What can hang from each mark
kizug: vivun
lobeb: lozo
fopem: kiluvuv pala
zanine: fopem vivun
vivun: kizug zanine
lozo: lobeb pala
pala: fopem guvor lozo
guvor: femeb

Known rows, with every way that one mark hangs from another
kizug{vivun{zanine}}: [-1.00  0.41 -2.29  3.49 -2.68  1.60  1.08  2.21  3.55  0.51 -1.06  3.05
  0.66 -0.56  0.43 -2.72 -2.88  1.23  3.91 -2.15  1.42 -3.73]
lozo{lobeb pala{fopem{kiluvuv} guvor}}: [ 1.04  1.45 -2.51  1.95 -0.76  0.49  1.49 -1.15  3.88 -1.23  0.84  5.29
  4.62 -5.48  0.15 -2.41 -4.13  5.78  2.23 -1.97 -5.71  1.53]
vivun{kizug}: [-0.04  2.39 -2.44  1.74 -1.07 -1.40  0.41  1.57  4.26 -1.19  0.59  3.72
  2.80  0.24 -0.24 -0.82 -2.05  1.42  1.89 -3.70  1.42 -3.20]
lozo{lobeb pala{fopem guvor{femeb}}}: [ 0.68  0.07 -2.21  1.97 -1.30  0.90  0.61 -0.18  3.66 -0.99 -1.20  4.80
  3.27 -4.93  0.11 -1.98 -2.74  6.03  2.31 -2.79 -5.12  3.22]
fopem{kiluvuv pala{guvor lozo}}: [ 0.27 -0.71 -2.61  0.47  0.30 -1.22 -0.63 -1.06  2.54 -0.52  1.63  3.86
  2.37 -3.89 -0.13 -2.51 -4.08  5.84  3.41 -1.99 -2.37 -1.74]
vivun{zanine{fopem{kiluvuv pala{guvor}}}}: [-1.84  2.14 -3.08  2.46 -1.99 -0.82  0.60 -2.15  1.17  3.23 -0.11  3.66
  3.02 -1.93  1.32 -2.20 -2.92  3.64  3.15 -2.81  0.48 -2.00]
zanine{fopem{kiluvuv pala{guvor}} vivun{kizug}}: [-0.82  0.87 -3.20  1.52  0.15 -1.49 -2.18 -2.10  2.75  3.70  1.23  5.49
  3.46 -1.00  0.59 -2.24 -1.90  4.32  2.43 -3.62  1.24 -0.68]
guvor{femeb}: [-1.83 -0.98 -2.65  2.07 -1.24  0.65 -1.25  2.69  2.51 -1.73 -1.84  3.05
  0.06 -0.52 -0.14 -0.44 -2.24  2.39  2.95 -3.76 -1.15 -2.59]
fopem{kiluvuv pala{guvor{femeb} lozo{lobeb}}}: [-0.85 -1.76 -2.76  0.79  1.33  0.12 -1.06 -0.81  3.10 -1.11 -1.06  4.20
  3.25 -5.02 -0.85 -1.91 -2.10  5.42  3.00 -1.72 -4.01 -0.19]
pala{fopem guvor{femeb} lozo{lobeb}}: [ 5.77 -1.41 -1.81  1.64 -2.57  0.04 -1.16 -0.36  3.90 -1.23 -0.24  3.75
  2.94 -5.25 -0.84 -2.22 -2.58  6.54  3.42 -1.63 -3.85  2.38]
pala{fopem guvor}: [ 4.57  0.59 -2.29  2.16 -3.05 -1.45 -0.05 -0.17  2.96 -0.66  2.36  3.17
  1.97 -1.99  0.26 -1.97 -4.47  5.30  3.25 -2.51 -0.72 -0.65]
pala{fopem{kiluvuv} guvor{femeb} lozo{lobeb}}: [ 4.83 -1.14 -2.10  1.47 -1.43  0.36 -1.44 -0.86  4.21 -1.74 -0.40  4.22
  3.93 -5.73 -1.16 -2.01 -3.21  6.22  3.33 -1.49 -5.25  1.43]
lobeb{lozo{pala}}: [-1.73  2.08 -1.39  1.19 -0.84  0.89  0.26  2.72  3.34 -0.45  0.82  4.27
 -0.38 -2.93  0.37 -1.96 -6.02  3.94  2.82 -3.26 -3.58 -0.59]
zanine{fopem{kiluvuv pala} vivun}: [-3.45 -0.96 -3.29  2.90 -0.71  0.39 -2.15 -1.27  1.08  3.13  0.66  5.66
  0.89 -0.98  0.72 -2.00 -2.33  4.15  2.79 -3.26 -0.50 -2.08]
kizug{vivun{zanine{fopem}}}: [-0.41  1.31 -2.23  4.06 -4.23  2.17  0.21  0.68  2.77  2.09 -1.16  3.27
  0.79 -0.49  0.89 -2.62 -2.26  1.66  3.81 -2.73  1.72 -2.95]
fopem{kiluvuv}: [-1.54  0.78 -3.05  2.01 -0.62  0.09 -0.11  1.46  2.82 -1.78  0.80  3.73
  1.91 -1.02  0.11 -1.12 -3.93  1.91  2.75 -2.86 -1.85 -4.71]
fopem{kiluvuv pala}: [-4.29  0.15 -3.41  1.81  0.92 -0.56  0.08 -0.42  2.20 -1.18  0.29  4.27
  1.75 -1.60 -0.26 -0.91 -3.17  2.91  2.10 -2.68 -1.58 -4.04]
lobeb{lozo{pala{fopem guvor}}}: [ 2.61  2.60 -1.24  0.90 -1.92 -0.10  0.09  0.99  3.75  0.17  1.80  4.18
  0.57 -4.12  0.30 -2.74 -7.17  6.49  3.29 -2.79 -4.24  1.73]
pala{guvor{femeb} lozo{lobeb}}: [ 3.18 -1.99 -1.96  1.16 -1.32  0.62 -0.90  1.42  3.59 -1.12 -0.55  3.07
  2.53 -4.48 -0.24 -2.15 -1.87  5.05  3.99 -2.22 -2.94  0.82]

Rows
[-3.09  4.66 -3.07  2.29 -1.19 -1.75  0.67 -2.18  2.83  2.84 -1.28  4.58
  4.44 -0.70  0.29 -1.21 -1.31  1.77  1.29 -3.51  1.94 -2.66]	vivun{kizug zanine{fopem{kiluvuv pala}}}
[ 0.61  3.73 -2.40  1.25 -1.48 -2.27  0.15 -2.80  3.30  3.34 -0.25  4.17
  4.96 -2.45  0.37 -2.47 -2.11  3.91  2.46 -2.86  1.25 -0.88]	vivun{kizug zanine{fopem{kiluvuv pala{guvor lozo}}}}
[ 0.40  2.67 -1.21  1.62 -1.90  0.55  0.18  1.36  3.61 -0.47  0.95  4.69
 -0.14 -3.44 -0.17 -1.98 -6.53  5.38  2.39 -2.83 -4.23  0.75]	lobeb{lozo{pala{fopem}}}
[ 0.95  1.91 -1.60  0.63 -0.50  0.67 -1.15  0.91  3.93 -0.54 -0.22  4.31
  0.94 -4.79 -0.36 -2.04 -7.18  6.25  2.88 -3.02 -6.03  1.93]	lobeb{lozo{pala{fopem{kiluvuv} guvor{femeb}}}}
[ 1.92  2.85 -1.61  0.86 -0.89  0.01 -0.03  0.40  3.88 -0.36  1.80  4.61
  1.33 -4.59  0.04 -2.54 -7.81  6.30  2.90 -2.63 -5.23  1.09]	lobeb{lozo{pala{fopem{kiluvuv} guvor}}}
[ 1.83  1.02 -2.21  2.12 -1.85  0.18  1.79 -0.43  3.71 -0.62  1.02  4.94
  3.71 -4.89  0.41 -2.50 -3.40  6.07  2.59 -2.26 -4.40  2.36]	lozo{lobeb pala{fopem guvor}}
[-1.06  0.35 -2.68  2.01  0.03 -0.24 -2.04 -2.10  3.51  2.90  0.08  6.39
  3.85 -2.75 -0.37 -2.19 -0.31  4.09  1.79 -2.65 -0.85 -0.20]	zanine{fopem{kiluvuv pala{lozo{lobeb}}} vivun{kizug}}
[ 1.08 -1.21 -2.26  1.26 -0.42 -0.86  0.40 -0.78  2.82 -0.25  1.48  3.86
  2.78 -4.27 -0.04 -2.41 -1.86  5.77  3.39 -1.61 -1.77  0.12]	fopem{pala{guvor lozo{lobeb}}}
[-0.50  1.56 -2.95  2.28 -1.11 -0.27 -2.17 -0.03  3.26  2.58  0.65  5.39
  2.90 -0.12  0.38 -1.80 -1.93  2.31  2.27 -3.96  0.64 -2.43]	zanine{fopem{kiluvuv} vivun{kizug}}
[-0.08  0.57 -2.63  1.74 -0.26  1.05  0.40 -0.58  3.82 -1.43 -1.40  5.18
  4.19 -5.64 -0.29 -1.80 -3.51  5.76  2.23 -2.46 -6.46  2.24]	lozo{lobeb pala{fopem{kiluvuv} guvor{femeb}}}
[-1.95  0.19 -2.76  3.01 -1.82  1.85 -1.02 -1.02  2.67  2.45 -2.65  3.35
  1.62 -1.89  0.64 -2.63 -2.37  3.21  3.67 -2.72  0.25 -1.42]	kizug{vivun{zanine{fopem{kiluvuv pala{guvor{femeb}}}}}}
[ 6.17  0.05 -2.05  1.15 -2.54 -1.21 -0.96 -0.92  3.63 -1.11  2.49  3.67
  3.02 -4.52 -0.40 -2.83 -5.32  6.66  3.67 -1.71 -3.22 -0.34]	pala{fopem{kiluvuv} guvor lozo}
[-1.28  4.32 -3.08  1.71 -1.06 -2.39  0.61 -2.63  2.92  3.40 -0.36  4.11
  5.07 -1.23  0.61 -1.84 -1.87  2.72  1.97 -3.34  2.23 -1.71]	vivun{kizug zanine{fopem{kiluvuv pala{guvor}}}}
[-1.22  0.58 -2.32  3.26 -2.79  1.79 -0.37 -1.25  2.84  2.07 -1.36  3.92
  1.40 -2.61  0.39 -3.10 -2.52  3.45  3.64 -1.84 -0.21 -2.37]	kizug{vivun{zanine{fopem{kiluvuv pala{lozo}}}}}
[ 0.07 -2.25 -2.34  1.09  0.02 -0.17 -0.70 -0.33  2.84 -0.50 -0.77  3.74
  2.14 -4.35 -0.52 -1.99 -1.21  5.79  3.28 -2.06 -2.45  0.88]	fopem{pala{guvor{femeb} lozo{lobeb}}}
[ 1.18  0.18 -2.54  0.94 -0.47 -1.45 -2.79 -2.22  3.06  3.68  1.56  5.50
  3.15 -2.49  0.35 -3.09 -2.07  5.69  2.95 -3.20  0.39  0.20]	zanine{fopem{kiluvuv pala{guvor lozo}} vivun{kizug}}
